Every row comes from one small tree of marks. The marks that hang from a mark follow it in brackets, in the order of their numbers. Every link used is in the known rows. Which tree was each row made from?
Known rows:
J334{J378{J93{J325}}}: [  8  18   2   2   8   6  -4   7  13  17   5  -7 -10  -6   8  -2  -1  12
  21  16   2]
J321{J157}: [ 4 15  2  0 -3 -3 -3  8  7 20  4 -8  0  4  7 -2 -3 14 14 11  0]
J334{J378{J93{J325{J321{J157}}}}}: [ 1 20 -1 -2  2 17 -2 16 15 20  5 -9 -7  3 14 -2 -2 15 38 13  3]
J325{J321{J654}}: [ 2  9 -6  6 -5  8 -5  1 -1 19  2 -8 -1  2 17 -2  1 10 17 10  3]
J321{J157 J325 J378{J93 J334}}: [  5  17  10   0  -3  11  -1  -4  16  23   8 -11  -2  -1  15  -3   1  10
   1  19   3]
J334{J378}: [ 6 11  7  1 -1 -1 -3  7  3 17  1 -6 -4 -6  3 -3  0 13  3 13  2]
J321{J157 J325 J378}: [  5  14   7   1  -7  -3  -9   5  15  21   7  -9  -3   5  11  -6  -3   9
 -14  14   1]
J321{J157 J325 J378{J93 J334} J654}: [  7  14   2   3  -3  14   0  -8  13  22   9 -12  -4   4  19   0   2  12
   4  19   4]
J321{J157 J378{J334}}: [ 4 11 11  2 -6  1 -3 -2  9 20  4 -8  9  1 15  1  3 11 14 16  2]
J334{J378{J93}}: [  7  13   3  -1   3   5   0   4   5  17   4  -7  -8 -11   7  -4   0  14
  13  14   4]
J325{J321{J378{J334}}}: [ 0  5 11  5 -8  8 -5 -6  3 20  0 -7 10 -4 18 -3  4  5 13 14  3]
J93{J378}: [ 4 15  6  8 -1 -4 -5  4  4 17  1 -7 -8 -4 15 -3  0 11  8 18  2]
J157{J321}: [ 3  8  6  3  6 -4 -3  6  4 16  3 -7  1 -3 11 -9  0  9 -7 19  0]
J157{J93 J321}: [  4   6   5   7   1   0  -3  12   4  16  -2  -7  -1  -5   6  -8   1   7
 -13  25  -4]
J378{J93{J325{J321{J157}}} J334}: [-1 20  4  2  2 21  1  4 15 22  5 -9 -1  3 17  0  1 11 42 16  0]
J378{J334}: [ 4 12 11  3 -2  3  0 -4  3 19  2 -7  3 -5  7  0  2  9  8 16  0]
J325{J93 J321{J157}}: [ -1  19  -2   1 -11  11  -4  12   6  20   2  -9  13   4  15 -10  -3  12
  30   9   2]
J93{J325{J321{J157 J654}} J378}: [  1  20  -5  10   1  12  -7  13  12  19   3 -10  -7  14  26   1   0  14
  37  15   2]
J325{J93}: [ 6 16  1  4 -4 -1 -5  2  4 18  2 -7 10 -5  9 -9 -3 10 13 13  2]

Write each row's tree:
[  1  20  16   8 -10  14   0  10  13  20  -3 -10 -13   3   9  -3   1  10
  -5  29  -4]  J321{J157{J93{J378{J334}}} J325}
[ 6 12  6 15  8 15 -3  6 10 15 -3 -9 -7  2 18  0  7  8 12 35 -5]  J157{J93{J325 J378{J334}} J321{J654}}
[  1  18   3  11  -8  22  -1  -3   1  19  -1 -10   7  -1  26  -4   5  10
  35  18   5]  J325{J93{J378{J334}} J321{J654}}
[  2  12   1   7  -2  15  -7   0  13  21   4 -10   8  11  23   4   4  10
  33  14   2]  J93{J325{J321{J157 J378{J334} J654}}}
[  4  10   0   8 -11  16  -5 -10   1  20   1 -10  19  -2  25  -5   5   6
  26  13   5]  J325{J93 J321{J378{J334} J654}}
[10 12 -1 10 -2 10 -6  2 13 19  1 -9  5  7 14  6  3  9 20 23 -3]  J321{J157{J93{J325}} J378{J334} J654}
[  4  18   7  10  -9  18   0   6  11  20  -1 -11 -13   7  13   2   3  12
  -2  28  -1]  J321{J157{J93{J378{J334}}} J325 J654}
[  7  20   2  13  -1  15  -2   8  13  18  -2 -10  -9   9  15   7   4  13
  31  28  -3]  J321{J157{J93{J325 J378{J334}}} J654}
[  6  13  10   4  -3   9  -4 -11  11  22   5  -9  -3  -8  15  -5   2   6
  -8  21   3]  J321{J325 J378{J93 J334}}
[  0  21  -6   7  -9  16  -4  11   5  20   2 -12   3   7  27  -7  -1  15
  38  12   4]  J325{J93{J378} J321{J157 J654}}
[  5   5   8   8  -3  -1 -10   8  10  17  -1  -8  -2  -4  11 -13   0   3
 -38  28  -4]  J157{J93 J321{J325 J378}}
[ 1 10  9  7 -2 10 -9 -3 11 20  0 -7  8  0 19 -1  4  4 21 17  1]  J93{J325{J321{J378{J334}}}}
[  7  22  -2  10  -5   9  -7   1   7  19   3 -11  -6   2  19  -9  -1  11
  -1  20   3]  J321{J325{J93{J378}} J654}
[ 0 16  4  5  3 19 -1 -3 10 20  2 -7 -1 -3 17 -1  2  8 35 19  1]  J378{J93{J325{J321}} J334}
[  4  11 -10   4  -5  11  -4   1   6  21   7 -10   1   4  28  -3   1  13
  31  10   7]  J325{J321{J157 J378{J93} J654}}
[ 11  12  -8  10  -2   2 -11   9  13  18   1  -9   1   9  14   2   1  10
  16  19  -3]  J321{J157{J93{J325}} J378 J654}
[ 11  16  -3   5   5  11  -3  -7  16  20   9 -10   3   5  23   5   4  12
  36  18   3]  J321{J157 J378{J93{J325} J334} J654}
[ 7 14  8  7 -4  6 -6  5 17 19 -1 -8  6  3  9  3  2  7 17 23 -4]  J321{J157{J93{J325}} J378{J334}}
[  3  11  -1   4  -5  18   0  -5   6  21   6 -11   5   3  27   1   5  12
  35  12   6]  J325{J321{J157 J378{J93 J334} J654}}
[ 4 21 11  7 -5  9 -2 -3  5 18 -1 -9  6 -7 16 -5  2 10 26 22  2]  J325{J93{J378{J334}}}
